Known rows, with every way that one mark hangs from another:
vebip{bipog filil{kepu{sedupe}} saku}: [-0.28  1.04 -2.21  3.31  0.65  2.94  3.41  1.58  2.81 -3.24  3.71  5.53
  1.15 -2.20  3.73  3.70 -0.16 -0.96  1.62  1.86]
kitip{defit{sazuv{vebip{bipog filil}} tasu}}: [ 2.39 -0.88 -1.92 -1.56  0.42 -0.90  0.60  0.16  1.95 -0.93 -0.48  2.96
  3.80 -1.86  2.76  1.32 -2.85 -1.89  0.46  3.76]
kitip{defit{sazuv{vebip{bipog}} tasu}}: [ 2.81 -1.06 -0.98 -1.60  1.01 -1.26  0.87  0.76  1.38  0.50 -1.38  0.85
  3.64 -1.87  1.51  0.05 -2.69 -0.63 -0.44  2.88]
sazuv{vebip{bipog filil saku}}: [ 2.41  0.35 -1.03  0.77 -0.97  0.49  2.24  1.29  1.67 -1.72  1.59  5.36
  0.66 -1.99  2.92  4.04 -2.37 -2.02 -0.94  2.19]
kitip{defit}: [ 0.44  0.56 -0.31 -0.29  0.37 -1.25 -1.09 -0.45  0.44 -1.48  0.79 -1.17
 -0.11 -0.01  2.02  0.51 -0.05 -0.44  0.22 -0.74]
tagig{defit{kitip sazuv{vebip{bipog saku}}}}: [ 4.94  2.26  0.13  0.61  0.82 -1.36  3.09  0.23  2.00 -0.97  0.23  2.54
  1.36 -2.75  2.49  3.35 -3.16 -1.05 -1.83  2.68]
bipog{vebip{filil{kepu}}}: [ 0.60 -0.66 -2.88  1.71  2.25 -0.61 -0.23 -0.10 -0.15 -2.62  0.71  2.32
 -0.10  0.38  0.95  2.34  2.37 -2.36  0.72  0.19]
sedupe{defit{sazuv{vebip{bipog}} tasu}}: [ 2.07 -0.52 -0.52 -1.83 -0.09 -1.35  1.03  1.59 -0.03  1.75 -1.17  1.82
  3.37 -1.40 -0.77 -0.60 -2.87 -0.94 -1.06  3.59]
sedupe{defit{tasu}}: [-1.73  0.61 -1.02 -0.86 -0.54  0.46 -1.43  0.96 -1.83  0.97 -0.36  0.04
  1.26 -0.24 -1.73 -1.27 -0.53 -0.24  0.46  0.83]
sedupe{defit{sazuv{vebip{filil{kepu}}}}}: [ 1.19  0.89 -1.78 -0.09  1.03 -2.59  0.20  0.23  0.47 -1.92  0.43  1.53
  1.92  0.66  0.75  1.36 -0.40 -4.16  0.08  1.93]
kitip{defit{sazuv tasu}}: [ 0.05 -0.71 -1.43 -1.53  1.21  0.08 -1.22 -0.22  0.43  0.36 -1.57 -1.13
  2.90 -0.56  1.16 -1.21 -2.12 -0.43  1.21  1.85]
defit{kitip sazuv{vebip{bipog}}}: [ 4.17  0.65 -0.16  0.06  1.21 -1.24  3.97 -0.23  2.37  0.29 -0.40  1.42
  1.18 -1.83  0.07  0.88 -2.39  0.88 -1.81  3.33]
filil{kepu}: [-0.34  0.55 -0.72  1.36  1.50  0.60  0.28  0.77  0.50 -1.03 -0.27 -0.17
  0.21  0.25  0.14  0.11  1.95 -0.73  0.99 -0.85]
defit{sazuv}: [ 0.97 -0.73  0.15 -0.84  0.49 -0.47  0.28 -0.40  0.62  0.50 -1.02 -0.16
  1.37  0.19  0.62 -0.61 -1.83 -0.49  0.02  1.80]
filil{kepu{sedupe{defit{kitip sazuv tasu}}}}: [-1.65  2.16 -3.26  2.02  2.87  1.45  2.37  0.26  0.49 -0.18  1.06 -0.32
  2.64 -1.46 -2.11 -1.28 -0.46  1.04  1.49  3.05]
tasu{defit{kitip sazuv{vebip{bipog saku}}}}: [ 3.10  1.42 -1.21  1.05  0.67 -0.39  4.71  0.25  1.42 -0.21  1.06  2.67
 -0.18 -2.75  1.02  1.83 -5.42  0.47 -3.60  3.25]
tagig{defit{kitip sazuv{vebip} tasu}}: [ 2.13  1.31 -1.53 -0.49  1.73 -1.20  0.95 -0.76  0.10  0.80 -2.08 -0.51
  2.86 -1.96 -1.68  0.22 -1.57 -0.75 -0.44  2.24]
vebip{filil{kepu}}: [-0.79  0.67 -1.61  1.40  0.84  0.92  0.01  0.11  1.06 -2.44  0.55  1.87
  0.42  0.36  1.36  1.39  1.78 -2.06  1.83 -0.08]
defit{sazuv{vebip}}: [ 2.21 -0.96 -0.36 -0.97  0.97 -2.11  1.06 -0.15  0.43  0.77 -1.20 -0.22
  1.84 -0.35 -0.33  0.23 -1.96 -1.19 -1.25  2.12]
bipog{vebip{filil{kepu} saku}}: [ 0.57 -0.09 -3.29  2.47  1.96  0.90  0.11  0.82 -0.25 -3.03  1.37  3.63
 -0.49 -0.36  2.18  3.91  0.65 -2.78  0.45  0.79]
saku{vebip{bipog}}: [ 2.26 -0.25 -0.44  0.70 -0.05 -0.55  0.69  1.10  1.44 -0.27  1.19  1.20
 -1.00 -0.02  0.29  0.95 -0.49  0.92 -0.86  1.59]
sedupe{defit}: [-0.27  1.14  0.08 -0.50 -0.76 -1.38 -0.97  0.25 -1.07 -0.27  1.12 -0.16
 -0.26  0.55 -0.25 -0.13 -0.21 -0.71 -0.51 -0.01]
sedupe{defit{kitip sazuv{vebip} tasu}}: [ 1.03  1.34 -2.09 -0.67  1.17 -1.09  1.13  0.08 -0.71  1.42 -1.12 -0.50
  2.16 -1.27 -3.01 -0.84 -2.61 -0.02 -1.05  3.49]

Rows:
[-0.78  1.05 -4.09  3.14  1.71 -0.16  0.92  0.95 -0.88 -3.56  4.40  3.77
  0.01 -0.76  1.68  3.93  0.46 -2.53  0.38  1.43] => bipog{vebip{filil{kepu{sedupe{defit}}} saku}}
[ 0.36  1.25 -1.04  0.41  1.05 -0.45  2.26 -1.80  0.52 -0.03  0.29 -0.63
 -0.72 -0.76 -0.58 -1.02 -3.10  1.12 -1.90  1.81] => tasu{defit{kitip sazuv}}
[-0.29  2.66 -2.04  2.36  2.67 -0.36  2.82 -0.46  1.13 -1.37  2.33 -0.54
  1.16 -0.69 -0.71 -0.08 -0.07  0.49  0.53  2.17] => filil{kepu{sedupe{defit{kitip sazuv}}}}
[ 1.18  1.66 -2.93  1.23  0.51 -0.31  3.08 -1.15  0.79 -1.66  1.53  2.76
 -0.37 -1.81  0.91  2.62 -5.21 -1.46 -2.40  3.38] => tasu{defit{kitip sazuv{vebip{filil saku}}}}
[ 0.84 -0.26 -3.24 -0.61  0.72  0.24 -0.45  0.41  0.57 -1.38 -0.41  2.32
  3.25 -1.61  2.71  2.41 -4.23 -2.99  0.62  3.55] => kitip{defit{sazuv{vebip{filil saku}} tasu}}
[ 2.60 -0.47 -0.77 -1.15  1.44 -3.39  0.13 -0.60  0.75 -0.70 -0.44 -1.36
  1.85 -0.13  1.66  0.70 -2.01 -1.70 -1.01  1.34] => kitip{defit{sazuv{vebip}}}
[ 1.24 -0.36 -2.40 -0.68  1.41 -0.12 -0.18  1.11 -0.01  0.14 -1.27  0.15
  3.13 -1.69  1.57  1.20 -4.07 -1.55 -0.34  2.74] => kitip{defit{sazuv{vebip{saku}} tasu}}
[ 1.51  0.45 -2.05  2.07  0.88  0.39  0.66  1.19  2.50 -2.73  1.81  3.25
 -0.68  0.24  1.55  2.25  1.29 -1.21  0.97  1.42] => saku{vebip{bipog filil{kepu}}}
[ 1.94 -0.13 -1.36  0.77 -0.66 -0.16  0.44  0.42  2.01 -1.71  2.11  3.29
 -0.87 -0.09  1.44  2.21 -0.65 -0.43  0.03  2.30] => saku{vebip{bipog filil}}
[ 2.64 -0.31 -0.56 -0.20 -0.14 -0.88  3.23  0.97  0.81  0.23  0.54  3.03
  0.79 -2.02  1.94  1.55 -5.33 -1.10 -3.47  2.74] => tasu{defit{sazuv{vebip{bipog saku}}}}
[-0.50 -0.18 -4.29  3.69  2.58  1.14  1.84  0.73  0.21 -3.35  3.41  3.89
  0.36 -1.32  1.95  4.16  0.71 -1.83  0.75  1.50] => bipog{vebip{filil{kepu{sedupe}} saku}}
[-0.77  0.49 -3.76  2.27  1.96 -1.63  0.60  0.00 -0.71 -3.10  3.96  2.46
  0.34 -0.09  0.33  2.37  2.05 -2.15  0.49  0.89] => bipog{vebip{filil{kepu{sedupe{defit}}}}}
[-1.74  1.63 -1.54  1.96  1.23 -0.53  1.00  0.82 -0.15 -1.51  2.93  0.02
  0.70 -0.13 -0.41  0.28  1.82 -0.52  0.83 -0.11] => filil{kepu{sedupe{defit}}}
[ 2.86  1.05 -1.59  0.33  0.23 -1.45  4.16 -1.48  2.16 -1.28  1.39  3.46
  0.17 -2.03  0.90  1.43 -3.90 -0.44 -2.52  3.56] => tasu{defit{kitip sazuv{vebip{bipog filil}}}}
[ 2.77  0.56 -1.84  0.63  1.25  2.01  3.80  1.47  1.67  1.07 -1.18  2.98
  2.45 -3.31 -0.24  1.42 -4.47  0.94 -1.12  4.77] => defit{kitip sazuv{vebip{bipog saku}} tasu}
[-0.25  0.62 -1.75  2.55  0.85  1.49  3.07  0.53  2.83 -2.84  3.15  4.26
  1.41 -1.50  2.40  2.08  1.49 -0.65  1.74  1.32] => vebip{bipog filil{kepu{sedupe}}}
[ 2.71  0.70 -0.94 -0.16  0.53 -2.23  1.56  0.93  1.74 -1.91  0.80  3.59
  2.17 -0.25  2.06  1.85 -0.66 -3.55 -0.18  2.64] => sedupe{defit{sazuv{vebip{bipog filil{kepu}}}}}
[ 2.66  1.23 -1.47  1.11  1.55 -0.12  2.85  0.07  0.98 -0.05 -0.30  0.76
  0.63 -1.58  0.03  2.05 -3.74 -0.06 -1.73  3.19] => defit{kitip sazuv{vebip{saku}}}
[-0.54  2.26 -2.02  2.80 -0.15  1.64  2.48  1.85  1.73 -3.48  4.71  5.38
  0.87 -1.65  3.52  3.50 -0.37 -1.74  1.18  1.84] => vebip{bipog filil{kepu{sedupe{defit}}} saku}
[ 0.87 -1.53 -1.62 -1.31  1.29 -0.29  0.57  0.60 -0.27  2.07 -2.61 -0.02
  3.44 -1.02 -1.84 -0.88 -2.40 -0.77 -0.25  2.97] => defit{sazuv{vebip} tasu}
[ 1.18  0.60 -0.51  0.75 -1.43  2.10  1.50  0.97  1.85 -1.92  1.91  5.46
  0.16 -1.54  3.98  3.27 -2.17 -1.21  0.34  1.98] => vebip{bipog filil saku}
[-0.69 -0.11 -0.95 -1.82 -0.05  0.04 -1.07  0.53 -1.06  1.53 -1.36 -0.14
  2.67 -0.11 -1.09 -1.84 -2.35 -0.82  0.51  2.57] => sedupe{defit{sazuv tasu}}
[ 1.25  1.16 -2.47  0.40  0.70 -1.73  2.79 -2.18  0.88 -1.21  1.06  1.53
 -0.14 -1.16 -0.45  1.01 -3.52 -1.07 -2.25  2.87] => tasu{defit{kitip sazuv{vebip{filil}}}}
